What can hang from each mark
Q803: Q293 Q675 Q832
Q832: Q232
Q675: Q232
Q145: Q675 Q832 Q907
Q293: Q145 Q232 Q803
Q232: Q675 Q907
Q907: Q803

Every row comes from one small tree of marks. Brackets hold a mark, then the marks that hang from it, in the order of their numbers. Every link used is in the known rows. Which tree was each row made from?
In the rows, zero is written as 128.
Known rows
[Q145 Q675 [Q907 [Q803 Q293 [Q832 Q232]]]]: [128  83 105 184 193 110 104 179 159 114 132 101 104 106 129 125  99 141
 150 151 146 124 133 116]
[Q803 Q293 Q832]: [176  99 138 172 176 141 109 172 133 113 130  81 104 135 125 131 136 143
 124 136 135 118 132 128]
[Q145 Q675 Q832]: [144 105 106 128 163 125  99 115  75  87 150 129 116 105 108 122 118 139
 126 145 141 141 129 127]
[Q675 Q232]: [127 123 121 118  84 140 133 133 113 158 148 128 134 122 123 125 139 117
 127 119 148 141 124 124]
[Q675 [Q232 [Q907 [Q803 Q832]]]]: [142 105 137 162 144 120 133 162 128 178 137  99 128 118  96 139 157 141
 134 135 150 135 127 124]
[Q832 Q232]: [106 147 115 117 129 131 142 130 134 149 139 139 133 113 122 128 132 126
 133 123 140 125 122 127]
[Q293 Q803]: [104 128 123 129 176 122 148 142 129 126 116 138 130 134 130 126 140 125
 135 121 115 132 134 136]
[Q907 [Q803 [Q293 Q145] [Q675 Q232] Q832]]: [159  82 108 199 155 152 135 190 114 135 121  47 109 118 148 140 153 155
 133 131 127 137 132 135]
[Q293 [Q145 Q832 Q907]]: [127 120 116 154 137 108 135 134 129 134 136 162 119 129 141 105 130 157
 118 133 117 119 131 115]
[Q907 [Q803 Q293 [Q675 Q232]]]: [125  87 104 180 133 142 122 173 136 148 144  71 122 113 131 140 141 126
 145 138 134 136 134 133]
[Q907 [Q803 Q293 [Q832 Q232]]]: [138 112 118 181 220 128 126 174 152 161 125  75 105 115 120 144 141 147
 147 140 144 123 130 134]
[Q145 [Q675 Q232] Q832 [Q907 [Q803 Q293]]]: [125  72  93 177 165 106  89 155 131 142 170 120 108 102 112 115 113 132
 147 155 157 138 136 114]
[Q803 Q293]: [142 116 128 152 157 128 110 145 154 123 135 103 118 131 125 129 127 125
 137 138 126 118 132 129]
[Q293 [Q803 Q675 [Q832 Q232]]]: [117 107 112 153 157 155 157 187  96  97 127 113 123 123 135 131 150 145
 118 115 125 130 132 135]
[Q832 [Q232 Q675 [Q907 [Q803 Q293]]]]: [119 121 120 136 221 106 122 154 164 143 135  83 128  86  88 140 131 120
 171 156 128 121 122 128]
[Q293 Q232 Q803]: [100 123 108 104 153 123 148 130 132 147 129 146 139 124 146 133 111 134
 123 124 123 129 138 133]
[Q145 Q832 [Q907 [Q803 Q293]]]: [120  93 114 195 193  94 104 159 168 160 154 129 104 123 115 118 124 145
 141 154 135 114 140 117]
[Q907 [Q803 [Q293 Q145] [Q832 [Q232 Q675]]]]: [150 113 112 159 244 129 135 169 133 140 104  51 106  96 132 139 137 147
 161 141 124 132 122 138]
[Q907 [Q803 [Q293 Q145]]]: [130 121 113 173 211 113 133 145 162 154 104  80 116 124 143 138 138 142
 155 140 111 127 133 139]
[Q232 Q675 [Q907 [Q803 [Q293 Q145] Q832]]]: [171  94 137 163 252 108 117 171 139 115 103  44 111 101 105 139 141 148
 161 157 108 125 127 131]
[Q907 Q803]: [111 124 119 150 178 113 133 134 143 160 115 108 123 120 127 140 132 134
 147 136 128 134 131 135]
[Q832 [Q232 Q675 [Q907 [Q803 [Q293 Q145]]]]]: [123 130 114 136 225 104 135 150 161 144 119  80 129  87 103 137 139 131
 172 152 113 123 121 130]
[Q832 [Q232 Q675 [Q907 Q803]]]: [108 131 120 117 199 105 133 140 143 149 130 101 136  84  90 139 132 122
 165 148 130 129 119 127]

Which tree is each row?
[150  91 109 193 123 148 135 205 140  92 134  96 111 124 156 117 132 159
 116 129 120 107 132 116] => [Q803 [Q293 [Q145 Q907]] Q675 [Q832 Q232]]
[124 124 119 159 192 128 143 158 128 163 117  99 114 112 120 143 141 147
 140 131 146 131 126 134] => [Q907 [Q803 [Q832 Q232]]]
[111  81 112 199 140 112 115 182 180 124 136 107 116 126 142 125 115 133
 141 146 119 114 141 118] => [Q145 [Q907 [Q803 Q293 Q675]]]
[140 125 104  75 134 131 140 111 106 124 115 110 137  95 158 128  95 139
 132 133 109 136 123 129] => [Q293 Q145 [Q232 Q675]]
[123  88  96 168 152 133 117 159 149 137 137  80 124 109 146 148 110 141
 136 147 122 123 140 133] => [Q907 [Q803 [Q293 Q232] Q675]]
[110 115 109 119 147 113 118 143 125 132 165 157 121  94 105 104 113 130
 136 141 142 122 122 110] => [Q145 [Q832 [Q232 Q675]] Q907]
[ 86 113  91 161 148 125 166 169 117 112 140 164 127 120 148 106 145 155
 121 122 105 121 136 123] => [Q293 [Q145 [Q832 Q232] Q907] [Q803 Q675]]
[ 99 127  90 145 174 142 169 153  87 112 132 137 129 114 140 121 162 155
 123 118 105 133 132 138] => [Q293 [Q145 [Q832 Q232]] [Q803 Q675]]
[121 134 127 100 161 117 130 136 133 122 141 119 139  90  88 129 128 117
 150 142 129 124 116 122] => [Q832 [Q232 Q675 Q907]]
[110 115 113 178 170 117 130 170 167 142 145  94 131 106 101 143 145 136
 148 147 127 113 130 126] => [Q832 [Q232 [Q907 [Q803 Q293 Q675]]]]
[170 111 120 164 198 129 120 168 128  91 125  80 114 110 118 132 138 157
 135 145 129 118 126 125] => [Q803 [Q293 [Q145 Q675]] [Q832 [Q232 Q907]]]
[101 103  96 121 118 142 148 149 114 111 135 134 141 120 154 136 112 139
 115 123 113 128 141 133] => [Q293 Q232 [Q803 Q675]]
[157  83  99 185 174 145 131 178 128 128 116  57 112 114 165 148 122 171
 125 140 115 124 139 136] => [Q907 [Q803 [Q293 Q145 Q232] Q675 Q832]]
[110 111 104 130 138 123 165 151 124 109 121 131 149 121 152 134 132 158
 115 128  91 121 141 131] => [Q293 Q145 [Q232 Q907] [Q803 Q675]]
[169  87 141 163 246 108 103 175 144 117 119  48 111 100  87 142 135 136
 160 161 122 124 127 129] => [Q232 Q675 [Q907 [Q803 Q293 Q832]]]
[128 115 113 146 240 105 110 147 133 149 159  95 118  83  71 133 143 135
 160 161 135 122 124 127] => [Q145 [Q832 [Q232 Q675 [Q907 [Q803 Q293]]]]]
[116 108  95 148 136 148 162 156  69 122 138 127 129 121 141 117 168 148
 117 114 112 145 134 136] => [Q293 [Q145 Q832] [Q803 [Q675 Q232]]]
[129  87 101 138  95 119 101 137  97 121 177 160 120 106 113 103 109 130
 121 141 159 141 130 106] => [Q145 [Q675 Q232] Q832 Q907]
[108 101 101 168  90 121 152 163 139 150 123 123 130 121 161 117 131 142
 133 125 116 133 132 119] => [Q293 [Q145 [Q907 [Q803 [Q675 Q232]]]]]
[116 101 109 145 126 115 131 144 145 147 140 113 142 107 126 148 113 149
 126 148 123 119 137 125] => [Q293 [Q232 [Q907 [Q803 Q675]]]]
[123 113  95 116 201 105 138 119  96 112 134 147 136 104 126 126 120 164
 123 144 110 132 139 130] => [Q293 [Q145 Q675 Q832] [Q232 Q907] Q803]
[125  74 115 187  94 131 132 192 131 141 139 110 117 124 140 123 127 145
 122 130 141 131 134 114] => [Q145 [Q907 [Q803 [Q675 Q232] Q832]]]
